What can hang from each mark
fazi: denu
vosom: vakik
pufu: tabim
kalot: morun
tabim: pufu vakik
gazor: vakik
denu: fazi
morun: vakik
vakik: fazi gazor morun pufu

Each row was made from one small tree. The marks that hang from a mark follow it in brackets, in alphabetical order. Every link used is in the known rows. Write each row's tree.
Known rows
vosom(vakik(fazi(denu) morun pufu)): [ 0.59 -2.00 -0.82  2.48  1.19 -0.35  0.09 -0.02  0.82 -1.79  2.98 -0.15
  1.34  0.03  0.48 -0.41  1.64  1.91]
vosom(vakik): [-0.17 -0.07 -1.26  2.22  2.05  0.70 -2.09 -0.87  0.49 -2.23  2.09 -0.44
  1.58  1.80  0.42 -0.62 -0.20  1.65]
vakik(fazi gazor): [ 0.29  0.78 -1.02  2.69  2.42 -2.19 -1.03 -1.68  2.13 -2.90  2.66 -1.15
  1.88 -2.35  1.35 -1.06  1.44  4.10]
vosom(vakik(fazi(denu) gazor morun pufu(tabim))): [ 0.96 -1.28 -1.73  1.86  2.06 -1.50  0.14 -0.21 -0.69 -1.44  3.04  0.06
 -0.62 -0.77  2.76 -1.61  1.50  2.61]
kalot(morun(vakik(fazi(denu) gazor pufu(tabim)))): [ 0.25  0.02  0.38  2.36  2.22  2.79 -2.77 -2.27  3.28 -0.52  3.15 -2.86
  1.98  0.47  1.45 -1.71 -1.10  4.41]
vosom(vakik(gazor morun pufu(tabim))): [ 0.77 -1.43 -2.35  1.43  2.86 -0.08 -0.68 -0.53 -1.06 -0.78  2.86  0.14
 -1.34  0.97  3.18 -2.42 -0.67  1.64]
fazi(denu): [-0.48 -0.33  0.83  2.94  1.11  0.49 -1.04 -1.30  4.44 -2.90  3.67 -2.35
  4.67  2.23 -1.70 -0.87  0.30  2.26]
vosom(vakik(fazi morun)): [ 0.32 -0.78 -0.84  2.79  1.55 -0.53 -1.00 -0.67  1.52 -2.07  2.26  0.27
  1.69 -0.29  0.67 -0.43  1.29  2.28]
gazor(vakik(morun)): [ 1.01 -2.12 -0.73  2.59  1.73  2.45 -2.62 -1.89  3.65 -2.51  2.46 -1.17
  2.61  2.59  0.12 -0.65 -0.30  2.27]
vosom(vakik(gazor morun pufu)): [ 0.59 -1.64 -2.01  1.79  2.71 -0.10 -0.33 -0.13  0.14 -1.36  2.83  0.26
 -0.41  0.69  2.32 -1.98 -0.77  1.67]
morun(vakik(fazi gazor)): [ 0.78  1.51  0.50  2.09  2.22  0.59 -2.30 -1.85  1.08 -2.33  2.12 -2.59
  2.91 -0.43 -0.12 -0.81  0.92  5.12]
gazor(vakik(fazi(denu) morun pufu(tabim))): [ 1.68 -2.92 -0.97  2.19  1.11  1.51 -1.61 -1.64  1.30 -1.94  3.02 -1.58
  1.35  1.29  0.89 -0.38  1.85  2.70]
tabim(pufu vakik(gazor morun)): [ 1.63 -2.80 -0.74  1.11  2.49 -1.94 -1.72 -0.91  0.67 -0.56  2.59 -1.63
 -0.46  0.41  2.81 -2.46 -0.24  2.98]
denu(fazi): [-0.89  0.55  0.48  2.52  1.35  0.70 -1.70 -0.97  3.84 -2.30  2.96 -1.00
  4.35  0.95 -2.46 -0.89 -0.19  1.77]
pufu(tabim(vakik(fazi gazor morun))): [ 1.10 -0.23 -1.20  1.45  2.39 -1.54 -2.28 -2.40  0.05 -0.78  2.68 -1.62
 -0.21  0.03  3.10 -2.26  0.86  3.51]
kalot(morun): [-0.84 -0.48  0.05  3.21  2.16  2.97 -3.08 -2.52  5.93 -1.01  3.16 -1.96
  3.17  1.64  0.49 -1.56 -2.48  2.48]
pufu(tabim(vakik(morun))): [ 0.77 -0.73 -0.85  1.42  2.17  0.08 -2.78 -2.56  0.44 -0.41  2.81 -1.94
  0.52  2.13  2.07 -2.27 -0.14  2.46]

Which tree is each row?
[ 1.34 -2.44 -0.51  1.76  1.52 -1.09 -1.08 -1.31  1.15 -0.97  2.80 -1.64
  0.96 -0.36  1.05 -0.77  1.26  2.95] => tabim(vakik(fazi morun pufu))
[ 1.24 -1.95 -0.96  2.15  1.94 -2.03  1.07 -0.98  1.22 -1.00  4.25 -1.16
  0.17 -1.78  2.59 -2.46  1.77  3.30] => vakik(fazi(denu) gazor morun pufu(tabim))
[ 1.83 -2.63 -0.12  1.55  1.69 -3.35 -0.92 -0.57  1.03 -1.24  2.76 -1.76
  0.23 -1.32  2.41 -1.65  1.91  3.94] => tabim(pufu vakik(fazi(denu) gazor morun))
[ 1.76 -2.91 -1.52  2.06  1.52  1.83 -2.11 -1.99  0.58 -1.58  2.66 -1.32
  0.68  1.15  1.34 -0.48  1.40  2.53] => gazor(vakik(fazi morun pufu(tabim)))
[ 0.68 -2.86 -1.03  1.88  2.05  1.68 -0.70 -1.77  1.00  0.31  3.97 -1.45
  0.68  2.20  1.15 -2.53 -0.93  0.96] => vakik(morun pufu(tabim))
[ 1.58 -3.04 -1.17  2.41  1.37  1.80 -1.72 -1.58  1.79 -2.13  2.62 -1.19
  1.60  0.86  0.47  0.02  1.28  2.54] => gazor(vakik(fazi morun pufu))
[ 1.26 -1.92 -0.67  2.88  1.34  1.31 -2.34 -1.91  3.29 -2.83  2.28 -1.03
  2.62  0.69  0.15  0.07  1.39  3.07] => gazor(vakik(fazi morun))
[ 1.06 -0.28 -0.79  1.56  2.12 -1.73 -1.92 -2.16  0.53 -1.05  2.95 -1.78
  0.26  0.17  2.74 -2.19  1.19  3.60] => pufu(tabim(vakik(fazi(denu) gazor morun)))
[ 0.67 -0.96 -0.95  2.25  1.91 -1.91  0.53 -0.71  1.00 -2.47  3.70 -1.73
  1.35 -1.91  1.08 -1.04  1.87  3.56] => vakik(fazi(denu) gazor pufu)
[ 0.53 -0.28 -1.45  2.53  2.29 -1.73 -0.59 -0.46  1.32 -2.32  2.29  0.58
  0.65 -1.36  2.08 -1.19  1.06  2.99] => vosom(vakik(fazi gazor morun))
[ 0.90 -0.13  0.57  1.88  1.55  2.23 -2.12 -1.74 -0.17 -1.41  2.45 -3.07
  2.91  0.80 -1.26 -0.15  1.04  3.88] => morun(vakik(fazi pufu))
[ 1.24 -1.09 -0.90  1.37  1.95 -2.47 -0.94 -0.98  0.25 -2.03  2.83 -2.10
  0.50 -1.06  1.83 -0.89  1.66  3.97] => tabim(vakik(fazi(denu) gazor pufu))
[ 0.72 -2.94  0.33  3.01  0.71 -0.35  1.03 -0.73  3.33 -1.47  4.17 -1.41
  2.97 -0.67 -0.67 -0.72  1.97  2.32] => vakik(fazi(denu) morun pufu)
[ 0.92 -0.38 -1.24  1.25  2.67 -0.76 -2.47 -2.40  0.25 -0.58  2.82 -1.71
 -0.23  1.36  3.02 -2.77 -0.32  2.95] => pufu(tabim(vakik(gazor morun)))
[ 0.56 -0.58 -1.73  1.94  2.02 -1.44 -0.27 -0.03 -0.80 -2.44  2.64 -0.39
  0.19 -0.85  1.72 -0.61  1.57  2.77] => vosom(vakik(fazi(denu) gazor pufu))
[ 1.50 -3.08 -1.58  1.76  1.94  2.92 -2.43 -1.97  0.91 -1.26  2.86 -1.47
  0.66  3.01  1.30 -1.18 -0.30  1.74] => gazor(vakik(morun pufu(tabim)))
[ 1.44 -3.31 -0.18  1.36  1.76 -0.77 -2.14 -1.12  0.89 -0.31  2.57 -1.99
  0.57  1.47  1.38 -1.71  0.03  2.29] => tabim(pufu vakik(morun))
[ 0.63 -0.51 -0.56  3.10  2.26 -2.35  0.05 -1.34  4.05 -2.25  3.16 -0.39
  2.00 -2.65  1.60 -1.85  1.16  3.85] => vakik(fazi gazor morun)
[ 1.02 -0.04  0.80  1.68  1.28  1.97 -1.98 -1.83 -0.64 -1.20  2.86 -3.44
  2.67  1.26 -0.82 -0.50  1.60  4.04] => morun(vakik(fazi(denu) pufu(tabim)))
